Each row comes from the steps of one path. Every step used is in the known rows, and no mark comes twice. Write the path behind each row, first mark first.
Known rows
damod, ligap, liti, tizeni, tamug: [  9   1   3   3  -5  -3  -9  -8  -9  10  -1  36   3   9   5  -9   5  24
   6   0   4   5  -9  -3  10  21   0   2   5   1   1 -23  16 -10]
liti, ligap: [-4 -5  1 -1 -9  2 -2  0  1  4  2  4  4  4  0 -5  0 -2 -7 -2  4 -4  2 -6
  1  5 11  6  2 -5  5 -2  2 -7]
tamug, damod, ligap, zesek: [ -4   7   0  -2   4  -8   1  -3  -3   3 -10   0  15   5   0   8   6  12
   8   7   7   0  -3   0  -1  13  -6 -10   0   5   3  -8   9 -11]
damod, tamug: [  4   6   1   4  -5   5   4   2  -5   3  -5   3   3   9   8   2  -3   3
  -4   3  -3   1   4  -2   6   1   0  -5  -3   2   1 -12   2  -5]
rukar, muvov: [  2  12   3  -2  -6  -1   0   1   0  -2   0   1  -4 -10   2   3   1   2
   9  -6   6   5 -12  -5   2  -2   3  -4  -7  -1  -2  -1  -4   0]
donok, takebe: [ 0  6 -3  3  4 -4  4 -4 -5 -7  0  0  5  3  2 13  2 -8 -2 -7  4  2  3  3
  5  4  4 -4  6 -4 -2  2 -1  1]
damod, tamug, tizeni: [  4   5  -2   2  -4   3   3  -1   0   2  -4  -6  14   3   8   6  -3   2
  -1   0   1   0  -8   0   3   0   2  -5   0   0   0 -19   0  -8]
zesek, zosa: [  1   2   6   3  -5  -9  -1   6   7   4  -1  -4  -1   3  -4  -2   5   4
 -11   4   7  -3  -9  -1  -2  -3   7   0  -1  -4   1  -4  -6  -3]
ligap, liti, tizeni, mago: [ 16  -4   1   2   2   4   1  -1  -8   7   0  20   4   5   9  -2  -4   2
  -2  -6  11   1  -6   0  -1   0   7  14  -4   4 -10 -12   2  -9]
tizeni, tamug, damod, mago, rukar, muvov: [  9  10   7  -6 -12   4  -5   3  -5   4 -13   8   8 -10  12   9   3   1
  15  -2  22   1 -18 -18   5  11  15  -4  -5  -2  -1 -10   8  -2]
ligap, liti, tizeni, mago, rukar, beban: [  9 -11   7  -2  -3   1   4 -10  -6  11  -8  10  10   8  15   5   1  -3
  -7   0  14  -2  -5  -1  -4  -2  26  14   3   3 -26 -16   1 -14]
damod, mago, rukar: [ 5 -3  8  1 -1  2 10  5  3 -4 -7  4  7  3  6  5 -3 -6  2  6  5 -1 -3 -9
 -6  2  8  3  9  0 -8  0  3 -7]
beban, rukar: [ -2  -2   6  -3   0   4  -6   4   5  -2   8   0   3   0   1  -2  -4  -1
   6   0  -5  -2  -6  -9   3  -5   5 -12 -13  -2   1   9   3   0]
mago, rukar, beban: [ -6  -6   6  -3  -5  -4   4  -9   1   5  -7 -10   6   4   6   8   4  -6
  -5   7   4  -5   1  -1  -2  -3  20   0   8  -1 -16  -4   0  -5]
tamug, tizeni: [  0  -1  -4  -2   1  -2  -1  -2   4  -1   1 -10  10  -6   0   3  -1  -1
   4  -4   3  -1 -12   2  -4  -1   1   0   3   0   0  -7  -2  -3]
zesek, takebe: [  4  -2   5   2 -10  -2  -4   0  -1   0   1  -1  -9   3  -1  -2   6   8
  -7   4  14  -4   4   6   0   1   5  -3  -3   5   0   8   3   3]
tizeni, mago, damod: [  3 -17  -2   4   8   2   5  -2 -17  -6  -6   7   4   0   1   1  -2  -5
  -6  -2   6   2   3   6   1  -2  -3   8   0   3   4  -4  -2 -11]
tamug, damod, mago: [ 6  2  1 -2 -5  1  3 11  2  5 -6 -5  7  3  5  0  0  1  1 -4 14 -1 -6 -7
 -1  8  1  5 -5  0  1 -7  5  1]
liti, ligap, damod: [ -5  -3   3  -2  -1   2   1   6   0   6   4   1  -3   5  -1 -13   1  -5
  -2  -3   1  -7  -4  -1   1   2  15   3   5  -1   3 -12   1  -8]
damod, ligap, liti, tizeni, mago: [  9  -4   3   8   4  -2   2  -4 -10   6  -3  30   8   9   7  -1  -2  11
  -1  -1   9   6  -9   1   5  12  -2  13  -4   1  -7 -14   7 -15]
rukar, mago: [  5  -8  -1  -5  -5   5  -1   0   3 -13  -1   0   0  -1   6  -1   8   3
  -4  -3   5   3  -8   4   2  -2   5  -1   2   1   8  -6  -3   1]
mago, rukar, muvov: [  2  12   6  -4  -4   1   1  -5   3  -4  -7   4   1  -9   7  11  -2  -5
  13   2   7   4 -12  -7  -1  -7  14  -6  -4   1 -12   4  -2  -6]
ligap, damod, mago: [  4  -2   7   2   5   1  10  17  -1  -1   1   0  -7   3  -1 -12   0  -2
   3  -3   1  -2  -7  -2  -4   6   1   3   8   2   0 -14   1  -2]
ligap, liti, tizeni, mago, damod, tamug: [ 20 -10   1   5  -3   7   9  -3 -21   6 -11  25  10  17  14  -4  -7   8
  -9  -4   5   5  -2   2   2  -1   5  11  -1  12  -7 -29   3 -22]
liti, ligap, zesek, takebe: [  1  -6   9  -2 -12  -3  -3   1  -3  -1   1  -2   1   8  -5  -3  10   9
 -12   6  17 -10  10   0  -9   6  16  -4  10   7   6   2   1  -9]
ligap, liti: [ 4  6  1 -5 -3 -8  0  0 -2  4 -2 15  4 10  3 -7  2  3 -6 -2 -1 -1  2 -2
 -1  1  9  2  3  5 -5 -4  3 -8]
damod, ligap: [-6  1  1  6  2 -6  2 -2 -3  0 -1 12  3  4 -1  1  2  9  4  5 -2  5 -2  2
  7 11 -8 -3  0 -3  3 -2  6 -6]
mago, damod, ligap, zesek, takebe, donok: [  3 -15   8   3   0 -13   3  -8  -3 -15 -17  11 -13  17  -7   3  10  20
   3  16  13   1   6   7  -2  12 -11 -17  21  17   3  -8   8 -25]
tizeni, tamug, damod, mago: [  8  -1   1  -2  -7   5  -6   9  -7   7  -7   5   6  -1   5  -2   6   6
   3  -4  16  -2  -5 -11   6  18   2   2  -2  -2  10 -14  10   4]
tamug, tizeni, mago, rukar: [  2 -10  -2   1  10   3   2  -7  -2  -6  -8  -3  19  -8   9  15  -6 -15
   3   2  11  -4 -11   0  -3  -5  12   5   2  -3  -8  -2  -3 -11]
tizeni, tamug: [  2  -3  -1  -1  -2   4 -10  -3  -8   2  -1   9  -1  -4   0  -3   5   6
   1   1   1  -1   0  -4   7  10   2  -3   5  -3   9  -8   5   4]
ligap, liti, tizeni: [ 13   3   3  -3  -5   0  -1  -2   2   9   2  15   2   8   5  -6  -3  10
   2  -6   3   1  -7  -1  -4  -1   8   8   0   8 -11 -12   4  -6]
ligap, damod: [ -1   2   1  -1   8   0   2   5  -1   3   1  -1  -7   0  -2 -10   0  -3
   4  -2  -2  -3  -6   5   0  -2   4  -3   2   5  -2 -10   0  -1]
ligap, liti, tizeni, tamug, damod, mago: [ 21   2   3  -4 -12   4  -7   6  -5  16  -6  20   7   7  10  -9   5  16
   5  -9  19  -1 -13 -12   1  17  11  10   0   5  -1 -26  14  -2]

Write each row's path
[  5   2   5  -4  -3   1   5   5   5   3 -13  -2  15   4  10   8  -3  -7
   5   3  14  -2  -7 -10  -4   4  12   2  -3   2  -8  -2   6  -5] : tamug, damod, mago, rukar
[ -2   6   3   1  -1 -15   1  -3  -5   4  -4  26   7  14   0  -6   4  12
  -3   3  -2   4  -1   0   6  12   0  -1   2   2  -3  -7   9 -15] : damod, ligap, liti
[  8  -6   3   2  -2 -10   5  -8  -8   7  -6  29   7  17   1  -9   0  20
   4  -2   0   9  -9   4   2   9  -2   7   7  11  -5 -19  11 -21] : mago, damod, ligap, liti, tizeni
[  0  -8  12   0  -7  -3  11   2   0   2  -8  -8   8   5   6   4   5  -6
  -7   5   8  -3   0  -7  -5   4  18   5  13  -3 -15  -8  -1  -6] : damod, mago, rukar, beban
[ 11  -1  -3  -3  -7  11 -14  -5  -1  14  -4   4   2  -5   7   0   2  13
  14  -6  16  -1 -12  -4   6  10   4   2  -8   2   3 -19  11   7] : liti, tizeni, tamug, damod
[  6 -20   1  11   7   4   7  -7 -15  -1  -5  18   6   3   3   0  -3   9
   5  -1   9  10 -10   8   4   8 -13  12   0   2   1 -14   5 -16] : liti, tizeni, mago, damod, ligap
[ -1 -16  -1   0  -2  -4   5  -4  -7 -16  -8  14   4   8   2  -4  10  14
   0   1   1  10  -8  11   7   6  -6  -3   8   3  12 -13   4 -14] : rukar, mago, damod, ligap
[ -5  -8   3   2   8 -10   9  -6 -14  -9  -8   8   9   9  -8   1   6  14
   3   8  -4   5   3   5  -3   8 -10  -9  16  10   7 -10   5 -22] : mago, damod, ligap, zesek
[  1 -10   3   4   0   4   8  -8  -9   4 -13 -12  24   4  17  16  -1 -10
 -11   5  12  -5  -6   0   4  -2  21   2   4  -4 -15 -21  -4 -15] : damod, tamug, tizeni, mago, rukar, beban
[ -3 -17  -4   8  11  -7   6  -7 -15  -6  -8   9  17  -1  -1   5  -2   3
   0  -1   8   6 -12   8   4   9 -10   5   5  -1   7 -13   2 -20] : tamug, tizeni, mago, damod, ligap
[ 11 -12   2   5   5  12   4  -8  -1   0  -5   7   8  -4  12  11  -9  -7
   8   3  13   0  -9  -2  -4  -6   9  11  -4   1 -14  -3   0  -7] : liti, tizeni, mago, rukar
[ 13 -13   2  -3  -7  -4   4  -7  -5  -7  -7  29   6  16   6 -11   7  22
   2  -5   4  11 -16   9   3   7   2   5   8  11   3 -26   8 -20] : rukar, mago, damod, ligap, liti, tizeni
[ 10 -13  -5  -4  -8   5   7  -3  -5 -14  -9  -4  15   6  10   1   3   7
  -5  -5   3   6 -15   7   2  -6   5  -5   8   6  10 -30  -2 -16] : rukar, mago, damod, tamug, tizeni
[  0   9  -3  -3  -5 -10 -13  -5 -11  13 -10  30  11  12   5  -5   9  17
   1   2   8   0  -5  -4  15  23   5  -5  -2   2   6 -17  20  -9] : tizeni, tamug, damod, ligap, liti
[ -2  -2   1   0   1 -16   4  -5 -13   1  -9  29   8  19  -2  -9   3  13
  -5   2  -5   7   1   5   5   9  -2   0   9   8   0 -12  11 -24] : mago, damod, ligap, liti
[  8 -15   5  -5  -8  12   3   3  -4 -17  -2   5   7  13  11  -5   3   7
  -2  -2  -5   4  -8  -3   8  -9   9 -16  -7   6  11 -16   2 -12] : beban, rukar, mago, damod, tamug
[  5 -17  -2  -7  -4   2   4  -2  -5 -15  -6   3   1   3   3  -6   8   5
  -3  -5   2   6  -6   8   0  -6   2   0   8   6  10 -11  -2  -8] : rukar, mago, damod
[  2   3  -5  -5  -4   4 -13  -4  -5   9  -7   4   5  -2   4   1   5   6
   5  -1  12  -3  -3  -4   9  10   5  -3  -6  -1   9 -10  10   6] : tizeni, tamug, damod
[ -3  -4   4  -4  -3   0   0   0  -2  -1   1  -2   9   4  -5  -1   4   0
  -5   2   3  -6   6  -8  -8   5  10  -1  12   1   6  -5  -1 -13] : liti, ligap, zesek
[ -1  -7  12  -2   1  -2  14   8   0   3  -7 -10   1   6   5  -4   5  -8
  -2   4   7  -6  -5  -2  -4   3  21   1  15   1 -17 -17   0  -8] : ligap, damod, mago, rukar, beban
[  1 -11  -4   3   9 -15   5  -7 -18  -2  -9  24  21  10   1  -1   0   5
  -6  -2   6   5 -10   7   4   9  -1   7   9   3   1 -18   5 -29] : tamug, tizeni, mago, damod, ligap, liti
[ -4   4  -4   1  -2  -2 -12  -5  -9   9  -8  14   8   3   5   1   8  15
   8   3  10   2  -7  -2  16  22  -3  -6  -6  -4  13 -13  17  -1] : tizeni, tamug, damod, ligap
[  2  -8   1   3   8   5   4  -5  -7  -4  -8   7  10  -3   9  12  -5 -13
  -2   6   8  -3  -1  -2   0  -4   9   4  -1  -2  -9   4   0  -8] : tizeni, mago, rukar
[  7  -4  -4   7   4   8   5   1 -10   0  -5  -3  16  -1  11   9  -5  -5
  -7  -1   8   0  -8   0   5   1   1   3  -4  -4   1 -18  -3 -10] : damod, tamug, tizeni, mago
[ -4 -15   1  -1   4  -1   3 -11  -3   1  -8 -15  20  -6   9  14   1 -14
  -7   2  15  -6 -10   2  -2  -4  21   7   6  -5 -16  -8  -5 -11] : tamug, tizeni, mago, rukar, beban
[  7   9   0  -3  -6  -8  -4  -5   4  16  -6  20  11  13   8  -2   0  18
   9  -3  10   4 -15   0   5  12   2   6 -10   7  -8 -17  15 -11] : tamug, damod, ligap, liti, tizeni
[ -4   4   9   6   2 -17   4   3   2  -2  -4   2   8   8  -9   3  11  15
  -5  12   4   0  -7   0  -4   7  -2  -9   8  -2   5  -9  -2 -14] : damod, ligap, zesek, zosa
[  7 -12  -1   8   3   8  10   0 -22  -3 -11   9   7  10   9   2  -4  -1
 -10   0   2   4   5   3   6  -1  -3   4  -1   4   3 -17  -1 -16] : tizeni, mago, damod, tamug
[  7  -1   3  -4  -6   6  -5   3  -4   5 -14   7  11   1  10   5   3   0
   6   4  15  -4  -7 -14   3  13  14   0   3  -1   0 -11  12  -1] : tizeni, tamug, damod, mago, rukar
[ 10  -6   0   2  -4  11 -10  -5  -4   6   2  10  -4  -5   3  -3   1  12
  10  -3   7   2  -8  -4   4   8   1   3   3   0   4 -17   7   5] : liti, tizeni, tamug
[  5  -4  -3   1  -3   1   7  -4  -9   0  -9  -5  15   8   5   1  -4   4
  -2  -2  -2   2  -7   3   1  -3   0  -3   7   6   3 -24   1 -16] : mago, damod, tamug, tizeni
[  4   0  -1   3  -5   5 -12  -7  -4  13  -6  15   6   0   7   1   4  20
  17   0  15   4 -15  -2  12  21  -5   1  -8  -1   6 -21  17   1] : liti, tizeni, tamug, damod, ligap
[  5  -3   1   4  12   8  10  -1  -8   0 -11  -2  16   1  15   9  -8 -14
   2   4   7  -6 -14   2   2  -6  15  -3   2   2 -10 -24  -1 -18] : ligap, damod, tamug, tizeni, mago, rukar
[ -1  -6  11  -1  -1   3  11  11   2   2  -5   5   4   8   4  -9  -2 -11
  -2   2   6  -9  -6 -11  -5   5  24   6  13  -1  -4 -12   3 -15] : liti, ligap, damod, mago, rukar
[ -2  12  -2  -4  -3 -15  -3  -2  -2  12 -10  20  13  16   5  -2   4  12
   0   0   7   2  -5   0   8  14   4  -1  -8   4  -3 -10  14 -12] : tamug, damod, ligap, liti
[  3 -19  -6   2   9   0   5  -5 -13  -7  -5  -3  15  -5   0   4  -3  -6
  -2  -6  10   1 -10   8  -3  -3  -1   8   5   2   3 -11  -4 -15] : tamug, tizeni, mago, damod
